Each row was made from one walk, in order. Every step used is in the known rows, and no mark comes twice. Write each row's walk.
Known rows:
babuga > gipur: [+0.43,-0.30,+1.00,-1.40,+1.78,-0.39,-1.13,-0.51,-3.41,-0.88,-1.17,-1.29,+0.79,-2.27,-0.20,-0.26,+0.17,+1.29,+1.46,-1.14]
gipur > bavafo > dazer: [+0.56,-0.33,+1.19,+1.11,+1.66,-2.31,-2.77,+0.62,+3.38,+2.36,-1.85,-0.24,-0.45,-1.99,+0.89,+0.66,-1.37,-0.35,-0.06,+0.38]
gipur > belane: [-0.96,-0.28,-2.47,+0.20,+2.27,-1.30,-2.82,-2.83,-1.92,-0.81,+1.92,-0.25,-1.55,-0.24,+1.63,+2.98,+0.67,-0.91,-0.55,+0.74]
babuga > gipur > bavafo > dazer > belane > gumid: [+1.36,-0.93,+0.86,-3.05,+2.91,-3.79,-2.95,-1.49,-2.41,+1.80,-3.90,-2.59,-1.60,-2.26,+0.75,+2.32,+1.27,+0.11,-0.52,-1.39]
belane > gipur > babuga: [+0.91,+1.23,-0.66,+0.82,-0.06,-1.29,-3.98,-0.48,+0.11,+1.64,+0.55,-1.47,+1.02,+3.80,+3.95,+0.69,+0.26,-1.05,+0.08,+1.15]
bavafo > gumid > babuga > gipur > belane: [-1.49,+2.48,-4.58,-4.61,+1.45,-1.82,-4.40,-3.42,-7.55,+2.08,+0.58,-2.18,-1.31,+1.65,+0.51,+2.76,-1.68,-2.84,-1.98,+0.93]
gumid > belane: [+1.25,-0.04,-2.47,+0.20,+2.14,-0.15,-1.46,+0.46,+0.01,+1.71,-1.76,+1.00,-1.24,+1.30,-1.08,-0.40,+3.50,-1.69,-1.24,+1.31]
bavafo > dazer: [+2.38,-0.59,-0.03,-0.38,+0.72,-0.19,-1.11,+1.23,+1.74,+1.86,-1.40,+0.39,+0.91,-2.83,-0.20,+0.86,-1.17,+0.53,-1.41,+0.18]
gumid > belane > gipur > bavafo: [+1.06,+1.29,+0.13,+1.80,+3.28,-4.26,-4.43,+1.66,+0.55,+3.32,-3.71,-0.12,-1.78,+3.84,+1.66,+0.66,+4.59,-4.17,-0.15,+1.52]
gumid > babuga > gipur > bavafo > dazer > belane: [+0.35,-0.55,-2.05,-2.77,+3.45,-2.81,-4.57,-0.98,-3.66,+2.05,-4.31,-1.36,+0.89,+1.02,-1.01,+1.85,-2.30,-1.64,-1.09,+1.02]
bavafo > gumid: [-0.58,+1.47,-0.79,-3.44,-1.16,+0.10,-0.69,-0.60,-2.31,+2.05,+0.09,-1.44,-1.20,+0.99,+0.45,+0.07,-1.22,-1.89,-1.45,+0.39]
gumid > belane > gipur > babuga: [+2.03,+1.11,-2.99,+0.87,+1.97,-1.60,-4.94,-0.12,+0.21,+3.07,-1.26,-0.36,-0.36,+4.60,+2.63,+0.13,+3.71,-2.67,-1.15,+2.16]
gipur > belane > gumid > babuga: [-0.93,+2.62,-5.19,-0.56,+0.28,-3.81,-2.01,-4.13,-2.60,+1.73,+2.88,-0.93,-3.67,+2.32,+1.56,+5.04,+2.71,-1.81,-3.14,+0.17]
gumid > bavafo > gipur: [+4.45,+4.50,+1.51,-0.13,+0.92,-0.88,-2.89,+1.41,+2.44,+5.26,-0.90,-2.29,-0.73,+0.25,+0.38,-2.31,+2.93,-0.50,+2.32,+0.75]
dazer > belane: [-0.03,-2.31,-1.25,-2.91,+1.39,+0.36,-0.74,-1.08,-3.20,-0.49,-2.40,-0.44,-0.13,+2.51,-0.80,+1.14,-0.20,-1.43,-0.93,+1.02]
belane > gipur > bavafo > gumid: [-0.60,+2.76,+2.29,-0.96,+0.19,-4.33,-3.91,+0.74,-1.24,+3.58,-2.08,-2.29,-1.60,+3.65,+3.33,+1.15,+0.33,-4.28,+0.12,+0.47]
belane > gumid: [+0.56,+1.84,-0.36,-0.61,-1.80,-2.18,+1.78,-1.13,+0.27,+1.45,+1.09,-1.06,-2.57,+0.11,+0.92,+1.55,+3.37,+0.13,-1.62,-1.54]
bavafo > gipur > belane > gumid > babuga: [+0.61,+4.30,-3.81,-2.91,+0.61,-3.43,-5.23,-2.62,-0.86,+4.95,+2.78,-1.67,-2.28,+1.15,+1.65,+4.10,+3.90,-2.65,-3.13,+1.95]
babuga > gipur > belane: [-0.47,-0.53,-1.30,-1.11,+3.80,-1.55,-3.71,-3.15,-5.11,-1.77,+0.54,-1.42,-0.68,-2.56,+1.22,+2.41,+0.69,+0.36,+1.04,-0.49]
dazer > babuga > gipur > bavafo: [-3.09,-2.39,+0.39,-1.33,+1.98,-2.11,-3.90,-0.36,-2.14,+0.07,-2.28,-3.22,+1.11,-1.82,+1.79,-1.84,+0.48,+2.95,+3.41,-0.53]

Which walk is each row?
[+2.04,+1.12,-3.43,+0.19,+1.39,-3.68,-3.19,-2.37,+0.34,+3.97,+0.53,-3.24,-3.58,-1.50,+3.03,+2.56,+4.69,+2.03,-0.12,-0.91] | gipur > belane > gumid > bavafo > dazer > babuga
[+1.17,+3.16,-1.57,-2.64,+0.88,-2.91,-4.74,-2.34,-0.20,+3.99,+2.71,-2.08,-2.68,-1.06,+2.48,+3.58,+4.63,-1.71,-2.02,+1.16] | bavafo > gipur > belane > gumid
[-2.62,-1.28,-2.10,-3.68,+2.68,-2.30,-5.39,-0.62,-3.81,+2.86,-3.47,-3.42,-0.61,-0.31,+1.14,-2.15,+2.27,+0.53,+1.38,+0.69] | dazer > babuga > gipur > bavafo > gumid > belane
[+3.12,-1.64,-1.67,-2.29,+1.73,-1.01,-4.81,-0.22,-0.94,+2.65,-2.99,-1.19,+1.52,+2.56,+2.45,+2.42,-1.08,-1.61,-2.18,+1.86] | bavafo > dazer > belane > gipur > babuga
[+2.36,+1.10,-0.86,+0.61,+2.36,-2.34,-2.99,+1.92,-0.90,+2.74,-3.22,+0.32,-0.75,+3.40,+0.89,+0.85,+4.96,-3.39,-1.06,+1.30] | gumid > belane > gipur
[+3.88,+2.35,-1.15,-0.44,+3.43,-3.76,-3.07,-2.89,-2.67,+2.41,-0.43,-3.10,-3.37,-3.70,+1.82,+2.95,+3.83,+1.40,+0.67,-2.11] | babuga > gipur > belane > gumid > bavafo > dazer
[+3.62,+2.95,-2.27,+1.11,+1.69,-3.77,-1.99,-2.75,+0.72,+3.60,+0.94,-2.07,-4.54,-1.35,+2.39,+3.54,+4.24,+0.16,-0.81,-1.18] | gipur > belane > gumid > bavafo > dazer
[-2.48,+2.83,-1.85,-1.96,-0.30,-2.84,-3.04,-1.30,-1.11,+3.81,-0.54,-1.51,-1.86,+3.63,+0.63,+0.46,-2.42,-3.66,-1.43,+1.27] | gipur > bavafo > gumid > babuga
[+0.42,-1.91,-2.77,-2.86,+1.99,-2.66,-4.27,-1.84,-2.76,+1.91,-0.90,-2.94,-0.37,-4.97,+2.38,+2.75,+2.60,+3.43,-0.75,-0.97] | bavafo > dazer > babuga > gipur > belane > gumid
[-2.17,+1.55,+0.53,-1.54,+0.05,-2.14,-2.36,-1.00,-0.17,+2.62,-0.56,-1.83,-2.42,+1.41,+1.55,-0.05,-1.36,-2.60,-0.10,+0.49] | gipur > bavafo > gumid
[+2.68,+0.87,+0.17,+1.57,+3.75,-4.32,-5.30,+2.51,+1.92,+4.68,-4.80,+0.20,-1.06,+1.73,+1.71,+1.27,+3.89,-3.65,-1.24,+1.51] | gumid > belane > gipur > bavafo > dazer
[-0.16,+1.61,+2.87,+1.80,+1.08,-4.46,-3.34,+1.34,+0.61,+1.78,-2.24,-1.18,-0.50,+2.92,+2.99,+1.09,+1.36,-2.80,+1.32,+0.20] | belane > gipur > bavafo
[-0.66,+3.30,-1.29,-0.95,+0.09,-4.78,-1.30,-2.06,-2.16,+2.51,-0.31,-2.24,-2.42,+1.19,+0.39,+1.94,+2.22,-0.66,-0.98,-1.46] | belane > gumid > babuga > gipur > bavafo
[-0.54,+0.07,+0.97,-3.70,+1.49,-3.60,-4.21,-0.36,-4.27,+2.63,-4.42,-2.57,-1.58,+5.82,+2.31,+2.21,+0.11,-5.20,-0.91,+1.40] | dazer > belane > gipur > bavafo > gumid
[+3.74,+2.91,-2.25,-3.41,+0.21,-1.43,-3.18,-2.86,+0.06,+5.47,-0.33,-3.92,-2.82,+3.86,+1.99,+0.12,+4.02,-0.96,-0.56,+0.90] | dazer > belane > gumid > bavafo > gipur > babuga
[-0.02,+0.27,-2.44,-1.20,+2.16,-3.21,-3.47,-2.93,-4.07,+1.56,-0.16,-4.67,-2.24,-1.56,+2.85,+0.48,+4.98,+3.56,+2.58,-1.75] | dazer > babuga > gipur > belane > gumid > bavafo
[-0.06,+1.53,-2.23,-1.64,+1.09,-1.17,-1.83,-0.75,-4.19,+0.48,-1.03,-0.77,+1.29,+0.84,-1.24,+0.53,-1.11,-0.19,-0.31,-0.03] | gumid > babuga > gipur
[-0.59,+1.12,-0.24,-2.78,+3.44,-2.58,-4.22,-1.11,-3.63,+2.52,-2.93,-2.19,-2.28,-0.13,+0.47,-0.64,+1.33,-2.23,+0.46,+0.18] | babuga > gipur > bavafo > gumid > belane
[+0.48,-0.76,-1.51,-3.46,-0.28,-1.62,+0.86,-2.03,-2.99,+0.86,-1.45,-1.46,-2.64,+2.57,+0.02,+2.60,+2.83,-1.21,-2.49,-0.47] | dazer > belane > gumid
[+1.39,+2.56,-1.47,-2.85,+0.90,-2.05,-3.36,+1.17,-3.12,+4.63,-2.92,-0.97,-2.08,+4.01,+1.34,+0.81,+3.27,-4.98,-2.35,+1.57] | bavafo > gumid > belane > gipur
[+1.16,+2.46,-3.56,-2.59,+0.80,-1.32,-5.18,-0.79,-2.21,+4.95,-0.98,-1.68,-1.62,+5.25,+2.76,+0.15,+2.14,-4.27,-2.36,+2.36] | bavafo > gumid > belane > gipur > babuga
[+0.97,-0.66,+2.10,-0.41,+3.28,-2.44,-3.72,+0.06,-0.50,+1.04,-2.89,-1.58,+0.49,-4.08,+0.55,+0.25,-1.09,+0.92,+1.40,-0.80] | babuga > gipur > bavafo > dazer
[+1.29,-0.80,-1.02,+0.62,+3.33,-4.21,-6.34,+2.79,+1.57,+4.95,-5.24,-0.93,-0.07,+1.63,+2.35,+0.17,+4.32,-1.85,-0.38,+1.86] | gumid > belane > gipur > bavafo > dazer > babuga
[+0.69,-3.01,-0.74,-2.71,+1.61,-0.25,-3.42,+1.19,-1.49,+1.32,-2.87,-2.04,+2.81,-4.78,+0.56,-0.67,-0.31,+3.91,+0.72,-0.37] | bavafo > dazer > babuga > gipur
